What can hang from each mark:
Q_881: Q_238
Q_224: Q_476
Q_662: Q_135 Q_628
Q_628: Q_238
Q_135: Q_662
Q_118: Q_476
Q_981: Q_98 Q_135 Q_494
Q_476: Q_98 Q_118 Q_224
Q_238: Q_628
Q_98: Q_476 Q_981

Known rows, with every way that one mark hangs from another:
{Q_135 Q_662}: 41.9 -28.8 22.1 -28.6 56.5 37.4 -21.7 5.8 -37.7 -41.6 3.8 -6.2 34.4 14.0 4.2 -10.8 29.0 -15.7 34.4 -20.8 37.6 24.4
{Q_224 {Q_476 {Q_98 Q_981} Q_118}}: 9.0 -6.6 -5.4 -20.3 35.4 42.9 -38.9 4.1 -39.5 -13.2 -26.6 -0.2 38.8 -3.8 6.2 31.8 52.2 -25.9 3.1 -7.1 49.0 12.3
{Q_476 {Q_98 {Q_981 {Q_135 Q_662} Q_494}} Q_118}: 24.4 14.6 21.5 -41.6 41.6 11.2 -37.4 9.1 -16.8 -25.9 -13.2 18.6 33.4 -1.1 1.2 14.1 47.8 11.8 7.6 -4.7 62.3 31.3
{Q_881 Q_238}: 42.4 -23.0 -0.6 -13.9 22.3 65.8 2.9 13.6 -36.0 -48.8 -18.1 -13.5 41.4 31.0 -10.4 -16.9 6.6 -24.5 23.3 -10.2 45.7 26.4
{Q_135 {Q_662 Q_628}}: 29.5 -26.2 -1.0 -29.2 49.8 31.8 -16.2 8.7 -40.2 -18.1 -3.8 -16.0 42.6 4.9 9.0 -7.3 36.6 -23.0 33.6 -19.9 39.5 14.0
{Q_981 {Q_98 {Q_476 Q_118 Q_224}} Q_135 Q_494}: 34.0 -0.8 16.0 -8.9 16.8 -25.2 -31.1 -10.5 5.1 -44.5 4.2 -20.4 13.5 3.3 -24.7 -36.9 18.3 -1.8 -33.3 -11.0 42.2 -13.2
{Q_135 {Q_662 {Q_628 Q_238}}}: 31.5 -27.2 -5.4 -26.2 47.6 47.7 -14.2 8.1 -43.8 -12.5 -1.6 -10.5 46.8 12.8 7.0 -10.1 43.0 -26.6 32.1 -23.7 28.3 22.5
{Q_98 Q_476 {Q_981 Q_135}}: 20.5 -12.0 20.9 -16.0 17.3 8.3 -16.7 12.9 -12.7 -30.5 7.5 -44.4 -6.6 7.4 -35.0 1.2 27.4 7.8 -28.2 -0.5 50.8 15.7
{Q_98 Q_981}: 38.8 -13.4 -0.8 -47.6 38.1 31.7 7.2 5.9 -30.9 -36.2 5.2 -23.7 14.1 7.2 -17.6 11.7 20.4 -12.7 2.1 -3.1 51.2 29.8
{Q_476 {Q_98 Q_981} Q_118 Q_224}: 12.9 22.7 -1.8 -40.2 30.9 56.5 -16.7 24.9 -11.5 -27.5 -23.5 35.3 33.8 11.8 20.2 10.7 46.1 34.8 5.8 -13.9 82.1 41.1
{Q_476 {Q_98 {Q_981 Q_135 Q_494}} Q_118}: 26.3 16.2 14.3 -44.5 33.2 13.1 -27.7 5.7 -16.7 -23.9 -15.9 14.3 30.7 -1.4 -0.5 15.7 45.1 11.1 0.1 3.7 65.0 31.8
{Q_662 Q_135}: 23.6 -8.8 5.7 -28.4 1.6 41.5 6.2 -24.8 -54.4 -20.0 -7.7 -34.5 18.6 -8.1 -7.7 -2.0 11.8 -2.4 21.0 2.6 37.4 27.7
{Q_881 {Q_238 Q_628}}: 56.5 -12.5 -6.4 -20.4 21.9 65.4 4.7 9.3 -39.8 -42.9 -29.2 -12.7 57.5 22.7 -9.7 -4.5 26.3 -32.2 21.4 2.5 46.6 22.3
{Q_118 {Q_476 {Q_98 Q_981} Q_224}}: 28.4 13.6 -18.7 -55.5 36.7 56.8 5.0 21.8 -39.7 -10.9 -15.1 0.3 30.0 8.5 8.5 -19.7 34.1 3.8 -13.2 -20.0 45.0 19.3
{Q_98 {Q_476 Q_118}}: 35.3 -20.3 27.0 -12.8 18.9 34.8 -17.4 1.0 -34.6 -19.4 -12.1 -24.6 19.7 24.8 -10.5 -6.6 44.4 -8.2 2.2 12.6 62.1 13.6
{Q_98 Q_476}: 41.7 -28.5 25.2 -16.7 20.2 35.1 -10.3 3.8 -32.1 -22.2 -5.4 -38.8 14.1 19.8 -15.9 -9.2 33.6 -10.9 -13.3 12.2 56.2 11.8
{Q_98 {Q_476 Q_118 Q_224} {Q_981 Q_135 Q_494}}: 14.8 13.9 30.8 -5.4 11.0 0.1 -24.7 9.9 2.2 -32.0 2.3 -22.7 -2.6 9.4 -35.8 -7.5 31.1 26.8 -23.9 -14.1 59.2 9.9
{Q_224 Q_476}: 23.4 -27.7 -8.5 -11.0 30.2 46.4 -20.9 -8.2 -44.9 -24.6 -15.6 -25.3 31.0 0.2 -2.9 11.4 31.9 -41.8 3.9 -10.3 30.4 3.5
{Q_98 Q_476 {Q_981 {Q_135 Q_662} Q_494}}: 28.5 -8.8 43.6 -12.5 29.7 -14.9 -33.3 9.0 -8.1 -32.2 15.7 -43.2 -2.5 1.6 -43.4 -3.8 27.6 3.8 -24.9 -11.0 42.9 5.7
{Q_224 {Q_476 {Q_98 {Q_981 Q_135}} Q_118}}: 3.4 -3.1 -6.1 -15.1 31.2 35.6 -42.4 3.3 -32.9 -17.4 -25.2 -0.2 34.3 -7.1 4.3 27.8 50.0 -19.2 0.2 -10.7 44.2 12.6
{Q_476 Q_118}: 38.9 -10.4 5.0 -32.3 30.3 42.2 -4.9 -8.4 -41.0 -31.6 -14.5 1.8 33.8 20.4 4.3 -3.0 36.5 -13.4 32.9 2.8 55.9 28.1
{Q_98 {Q_476 Q_224} {Q_981 {Q_135 Q_662} Q_494}}: 18.1 2.4 38.5 -5.0 24.3 -1.5 -30.7 17.7 4.6 -38.1 13.5 -30.6 -4.0 4.6 -37.3 -12.0 24.0 24.9 -27.2 -25.7 48.7 7.8
{Q_118 {Q_476 {Q_98 {Q_981 Q_135 Q_494}} Q_224}}: 27.7 19.9 -13.1 -51.0 33.1 39.8 -0.8 17.0 -30.5 -14.4 -12.3 -1.9 25.3 2.5 0.4 -25.0 29.6 8.9 -19.2 -22.7 39.1 14.3
{Q_476 {Q_98 Q_981} Q_224}: 21.9 10.8 -4.7 -46.2 33.3 57.3 -6.3 29.2 -7.5 -32.0 -14.2 15.4 25.5 4.9 12.9 7.4 31.0 30.7 -16.1 -13.7 73.4 38.7
{Q_662 {Q_628 Q_238}}: 32.3 -20.2 -37.0 -34.4 19.2 58.2 16.4 -1.1 -45.7 5.5 -12.7 -24.4 43.6 11.1 1.6 -5.4 41.8 -32.8 8.4 -1.5 33.7 22.8
{Q_476 {Q_98 {Q_981 Q_494}} Q_118 Q_224}: 20.1 27.2 7.2 -41.0 31.5 42.1 -18.6 19.0 -8.0 -26.4 -20.7 32.5 34.0 7.9 11.8 9.0 43.9 31.6 0.1 -13.0 79.8 34.4

Rows:
22.5 17.1 -19.4 -50.7 32.5 49.9 0.6 21.4 -32.7 -15.0 -13.9 0.4 25.2 5.6 6.3 -23.4 31.8 11.1 -15.7 -23.3 40.7 18.9 : {Q_118 {Q_476 {Q_98 {Q_981 Q_135}} Q_224}}
37.4 0.5 10.7 -38.0 29.5 -4.0 -4.1 -3.7 -12.9 -42.8 12.0 -28.1 4.7 -5.3 -33.5 1.3 11.8 -3.6 -11.9 -8.5 38.8 19.7 : {Q_98 {Q_981 Q_135 Q_494}}
12.1 32.6 6.2 -33.9 25.4 31.4 -24.2 18.5 1.0 -32.1 -19.3 31.6 28.1 3.3 8.6 3.4 39.9 41.1 -3.8 -17.5 73.6 34.9 : {Q_476 {Q_98 {Q_981 Q_135 Q_494}} Q_118 Q_224}
4.2 28.3 -2.7 -33.6 25.5 46.1 -22.4 24.2 -2.0 -33.2 -22.3 35.1 28.3 7.5 17.3 5.7 42.4 44.5 1.3 -19.0 75.6 41.4 : {Q_476 {Q_98 {Q_981 Q_135}} Q_118 Q_224}
18.9 16.7 0.1 -33.8 27.1 64.4 -17.6 18.1 -15.7 -27.4 -31.1 39.0 41.8 16.2 30.6 -1.6 47.0 31.9 12.2 -9.6 79.5 38.6 : {Q_476 Q_98 Q_118 Q_224}
38.1 -14.2 -2.7 -23.5 40.7 -25.0 -30.5 -11.8 -9.8 -35.9 12.9 -18.9 33.7 -7.7 -16.8 -33.2 20.3 -29.0 -9.9 -26.5 14.6 -8.0 : {Q_981 Q_98 {Q_135 {Q_662 {Q_628 Q_238}}} Q_494}
36.1 -21.3 -0.9 -22.9 28.8 25.8 -15.2 3.4 -21.0 -34.6 -5.5 -13.8 26.3 21.0 -1.6 -21.8 30.6 -14.9 -13.3 -4.0 60.2 1.1 : {Q_981 {Q_98 {Q_476 Q_118 Q_224}}}
4.5 7.7 17.3 -4.7 10.8 20.9 -21.5 18.4 -2.5 -33.5 -1.6 -18.3 -2.7 15.9 -23.4 -4.2 34.3 32.0 -16.5 -15.3 62.7 19.5 : {Q_98 {Q_476 Q_118 Q_224} {Q_981 Q_135}}
8.4 -7.0 -33.2 -25.3 -11.5 56.4 16.7 -21.9 -63.5 20.9 -15.8 -40.7 36.6 -10.4 -3.2 -1.0 31.4 -17.7 18.1 -2.2 24.3 25.0 : {Q_662 Q_135 {Q_628 Q_238}}
13.5 -10.8 -4.1 -15.4 32.3 48.3 -39.9 -1.1 -42.2 -13.1 -31.5 2.3 44.4 -1.3 13.8 23.1 52.7 -28.2 7.6 -4.0 47.3 10.3 : {Q_224 {Q_476 Q_98 Q_118}}
37.0 -13.8 34.2 -7.8 37.3 -38.5 -51.5 -9.5 -3.8 -44.4 11.8 -20.4 21.0 1.4 -24.7 -33.6 26.0 -15.2 -15.1 -17.3 31.4 -14.9 : {Q_981 {Q_98 {Q_476 Q_118}} {Q_135 Q_662} Q_494}
8.5 0.0 -0.1 -15.6 31.1 25.5 -44.6 -0.6 -30.5 -16.7 -23.5 -2.6 34.2 -10.4 -1.7 26.3 48.4 -21.1 -3.7 -10.0 42.7 7.8 : {Q_224 {Q_476 {Q_98 {Q_981 Q_135 Q_494}} Q_118}}
14.7 -3.7 0.7 -20.8 35.7 32.9 -40.4 -0.5 -37.4 -12.7 -24.6 -2.4 38.7 -7.3 0.5 30.0 51.0 -28.7 -1.2 -6.6 47.8 7.3 : {Q_224 {Q_476 {Q_98 {Q_981 Q_494}} Q_118}}
2.0 25.8 3.8 -29.9 33.4 44.0 -32.1 27.4 -2.5 -34.6 -19.0 39.1 30.7 8.1 19.3 4.1 45.3 45.0 9.2 -26.8 72.6 41.2 : {Q_476 {Q_98 {Q_981 {Q_135 Q_662}}} Q_118 Q_224}
41.2 -19.0 32.5 -11.0 38.5 -38.0 -46.9 -7.1 -2.0 -46.6 16.4 -30.7 17.2 -2.0 -28.0 -36.1 18.8 -16.7 -25.5 -17.4 27.4 -16.6 : {Q_981 {Q_98 Q_476} {Q_135 Q_662} Q_494}
22.8 -8.5 16.6 -19.3 20.9 36.8 -6.5 22.3 -13.4 -28.0 2.8 -32.1 0.4 16.8 -24.2 0.5 29.2 15.0 -25.2 -8.5 65.9 17.7 : {Q_98 {Q_476 Q_224} Q_981}
32.8 -4.9 17.0 -17.9 32.5 -16.2 -26.1 -8.9 -12.7 -33.1 5.0 -23.6 25.0 -10.3 -17.9 -22.1 19.6 -8.1 7.1 -20.4 24.2 3.2 : {Q_981 {Q_135 {Q_662 Q_628}} Q_494}
18.1 -26.5 -2.0 -10.4 32.8 -12.5 -38.6 6.8 -11.1 -31.6 5.2 -31.0 23.0 0.2 -7.6 -28.8 28.7 -15.3 -15.0 -19.3 33.3 -10.0 : {Q_981 {Q_98 Q_476} {Q_135 {Q_662 Q_628}}}
40.3 -27.2 -2.2 -25.5 29.8 26.0 -9.9 5.5 -18.9 -36.7 -0.6 -23.8 22.0 17.5 -4.9 -23.7 23.1 -16.7 -24.2 -4.1 55.9 -0.9 : {Q_981 {Q_98 {Q_476 Q_224}}}
27.3 6.0 32.1 -15.5 20.1 15.7 -16.9 11.1 -11.4 -24.1 0.6 -22.3 6.0 15.7 -31.3 0.2 36.0 13.0 -17.8 -7.2 68.8 10.2 : {Q_98 {Q_476 Q_118 Q_224} {Q_981 Q_494}}
38.8 1.7 -13.1 -63.0 42.4 44.2 2.4 13.1 -51.7 -5.1 -13.4 -12.5 31.7 5.3 2.0 -11.2 37.8 -16.6 -9.9 -5.3 39.3 17.4 : {Q_118 {Q_476 {Q_98 Q_981}}}
16.6 0.1 18.8 -15.0 19.8 36.0 -13.8 19.5 -16.3 -25.6 -4.3 -17.8 6.0 22.4 -19.4 3.0 39.5 18.0 -10.2 -8.7 71.9 19.8 : {Q_98 {Q_476 Q_118 Q_224} Q_981}
38.4 -6.7 14.7 -12.0 17.8 -24.9 -25.8 -8.0 7.3 -46.5 8.7 -30.6 9.6 -0.2 -28.5 -38.8 10.9 -3.7 -43.9 -11.0 37.6 -14.9 : {Q_981 {Q_98 {Q_476 Q_224}} Q_135 Q_494}
26.2 -17.5 0.9 -13.4 19.9 -5.2 -28.5 -4.5 -10.5 -41.8 -0.1 -22.7 15.1 9.8 -12.2 -26.7 25.4 -9.5 -20.0 -3.0 42.5 -0.7 : {Q_981 {Q_98 {Q_476 Q_118}} Q_135}
51.6 -12.0 18.5 -23.9 29.5 -3.0 -19.3 -8.3 -14.1 -33.1 1.1 -20.6 26.0 12.1 -18.7 -25.8 26.0 -21.2 -24.6 -1.5 55.4 -13.3 : {Q_981 {Q_98 {Q_476 Q_118 Q_224}} Q_494}
26.1 -8.7 21.8 -5.4 13.8 47.2 -15.0 9.5 -22.3 -25.1 -14.3 -12.8 17.7 28.2 -4.3 -15.1 40.6 12.6 -0.8 -2.2 67.9 15.7 : {Q_98 {Q_476 Q_118 Q_224}}
35.2 4.6 11.2 -49.9 34.9 13.9 -17.0 9.9 -12.7 -28.3 -6.3 -5.9 22.2 -8.4 -7.4 11.9 30.2 7.2 -21.8 3.5 56.8 29.2 : {Q_476 {Q_98 {Q_981 Q_135 Q_494}}}
